Every row comes from one small tree of marks. The marks that hang from a mark follow it in brackets, in the order of their numbers. Every link used is in the known rows. Which tree was each row made from?
In the rows, zero is written as 128.
Known rows:
K_848[K_6 K_667]: [129  99 169  44 177 157 121 134 118 153  92 164 154 149 139 107 132 106
 102 111 117]
K_648[K_975[K_667[K_435]]]: [160  83 174  85 167 143 106 149 100 151 150 142 142 145 111 101 134 122
 119 131 117]
K_6[K_417[K_975]]: [140 132 188  86 167 139 122 133 119 163  97 157 172 159 139 135 113  97
  99 139 103]
K_975[K_667[K_435]]: [158 102 188  85 162 132 125 149 107 153 154 148 139 135 119 100 132 136
 111 125 113]
K_417[K_648 K_975[K_667]]: [137 103 184  69 187 160 148 134  88 156 126 166 157 140 126 116 135 103
 122 157  78]
K_6[K_417 K_435[K_648] K_975]: [138 103 173 112 180 130 133 158 129 160  99 174 212 185 126 135 101 124
  94  88 133]
K_848[K_6[K_435] K_417 K_648 K_667]: [108 113 150  48 205 155 151 146 117 136  69 173 190 163 118  98 113  97
  91  72 143]
K_848[K_648 K_667[K_417]]: [148 115 149  73 161 151 145 158 128 149 126 181 169 142 120 109 106 119
 104 101  86]
K_6[K_417 K_435 K_975]: [143 117 185 102 174 136 129 146 127 159 129 155 200 170 127 142 100 118
  83 100 139]
K_648[K_975[K_667[K_417 K_435]]]: [177  87 161  90 160 139  92 153 107 144 161 144 160 151  92  88 128 129
 112 125 104]
K_848[K_417[K_975] K_648 K_667]: [120 143 151  63 185 162 167 156 102 150  76 196 166 146 133 126 108  83
  99 111  98]
K_648[K_975[K_667]]: [164  82 175  74 172 156 110 135  82 157 132 155 152 146 134 113 146 113
 135 134 102]
K_435[K_648]: [137  93 179  93 163 141 132 150 112 177 100 173 152 158 138 112 139 127
 127 120 105]
K_975[K_667[K_417]]: [170 100 179  82 155 137 120 145  98 147 145 165 163 133 128 105 143 132
 118 125  83]
K_6[K_417[K_648 K_975] K_435]: [121 123 188  83 203 153 132 124 122 160 105 142 190 172 109 124 110  99
  90 138 121]
K_6[K_417 K_435[K_648[K_975[K_667]]]]: [158  82 163  93 194 135 108 146  93 144  88 165 204 175 117 113 129 120
 123 101 124]
K_667[K_417[K_648[K_975]] K_435]: [154  86 156  92 180 156 103 140 135 165 163 135 157 164  79  79 114 128
  98 126 116]
K_848[K_6[K_435[K_648]] K_417]: [110  95 169  76 203 140 128 148 112 156  55 162 190 183 123  90 142 112
 111  85 147]
K_417[K_648 K_975[K_667[K_435]]]: [133 107 182  76 185 149 142 141 106 152 144 150 149 143 104  99 125 113
 105 157  93]
K_435[K_648[K_975[K_667]]]: [162  70 163  83 175 150 116 152  84 161 103 173 162 157 132 111 144 118
 145 122  94]
K_848[K_6 K_648 K_667[K_435]]: [118  99 151  46 173 147 135 149 143 148 113 158 156 152 111  87 104 113
  89  94 127]
K_667[K_417]: [157 108 177  91 151 144 115 144 122 167 139 152 156 147 122 106 134 130
 109 124  95]
K_435[K_648[K_975]]: [145  78 165  94 169 156 109 147 106 176  97 163 152 172 130 109 140 113
 137 120 107]

Which tree is each row?
[167  93 166  98 158 120 117 167 119 145 139 170 166 149 100  84 131 145
 116 111  95] | K_975[K_667[K_417 K_435[K_648]]]
[110 120 174  59 186 152 130 130 101 158  70 158 168 166 133 109 138  82
 103 126 119] | K_848[K_6 K_417[K_975]]
[159  75 174  70 194 166 122 134  91 158 142 155 155 151 123 105 136 107
 128 138  99] | K_417[K_648[K_975[K_667]]]
[132 118 171  90 171 148 128 142 139 161 151 140 158 158  81  92 113 117
  91 149  93] | K_667[K_417[K_648 K_975] K_435]
[119 123 181  95 182 134 123 144 113 159  64 160 196 179 123 131 119 113
 108 118 116] | K_6[K_417[K_975] K_435[K_648]]
[172 102 176  90 154 126 113 155 117 144 165 151 155 133 100  89 129 142
 103 122  98] | K_975[K_667[K_417 K_435]]
[126 105 185  70 187 133 105 123 128 154  88 139 193 173 127 108 123 115
  90 104 150] | K_848[K_6[K_417 K_435]]
[135 115 158  75 164 148 146 162 132 158 135 165 142 144 113 106 101 127
  95  98 119] | K_848[K_648 K_667[K_435]]
[132 112 174  82 174 159 132 134 120 165 132 153 166 156 106 109 121 106
 108 150  75] | K_667[K_417[K_648 K_975]]
[154  83 149 105 157 140  91 162 132 162 127 149 163 176  90  84 122 134
 113 109 110] | K_667[K_417 K_435[K_648[K_975]]]
[174  74 153  87 167 144 106 154  89 150 114 179 178 160 115  97 142 126
 140 117  80] | K_435[K_648[K_975[K_667[K_417]]]]
[143  81 163  99 167 144 104 156 123 173 114 150 145 173 107  95 129 128
 122 117 125] | K_667[K_435[K_648[K_975]]]
[138 125 172  93 150 138 112 148 132 160 139 139 152 154  98 102 121 124
  98 141  94] | K_667[K_417[K_975] K_435]
[138 103 176  89 164 131 132 159 100 152 106 167 157 151 114 107 135 123
 123 136  90] | K_417[K_975[K_667[K_435[K_648]]]]
[156  89 177  94 166 125 130 164 109 157 124 166 151 148 120  95 134 140
 121 115 109] | K_975[K_667[K_435[K_648]]]
[177 107 180  89 166 131 134 148 102 148 137 184 193 149 147 139 102 116
  94 108 107] | K_6[K_417 K_975[K_667]]
[164  94 173  86 177 137 130 148 121 147 173 151 161 138  89  81 122 139
  99 126  99] | K_975[K_667[K_417[K_648] K_435]]
[156  97 181  92 159 132 137 163 107 153 168 163 157 144 120 117 114 131
 100 116 111] | K_6[K_975[K_667[K_435]]]
[176  85 162  83 163 149 100 142  94 145 142 161 168 146 113 104 141 118
 129 131  86] | K_648[K_975[K_667[K_417]]]
[122  90 147  47 173 161 153 148 128 153 108 186 183 163 136 117  91  94
  92  88 110] | K_848[K_6[K_975] K_648 K_667]
[150  88 163 102 171 130 135 169 101 141 128 178 207 165 110 116 124 137
 118  99  91] | K_6[K_435[K_648] K_975[K_667[K_417]]]
[132 113 164 104 155 133 117 159 129 159 110 156 163 169  97 101 125 126
 107 127  91] | K_667[K_417[K_975] K_435[K_648]]
[165  91 177  79 179 146 137 140 110 148 156 168 167 136 113  97 135 131
 115 134  83] | K_975[K_667[K_417[K_648]]]
[171 101 169 104 169 115 133 172 120 149 129 188 195 164 122 121  95 131
  91  93 117] | K_6[K_417 K_975[K_667[K_435[K_648]]]]
[155  84 163  85 184 167 110 131 122 168 147 147 160 164 100  96 126 113
 114 131  98] | K_667[K_417[K_648[K_975]]]
[143  89 168 102 189 141 102 143 117 163  81 152 197 185 118 115 124 116
 113 101 135] | K_6[K_417 K_435[K_648[K_975]]]
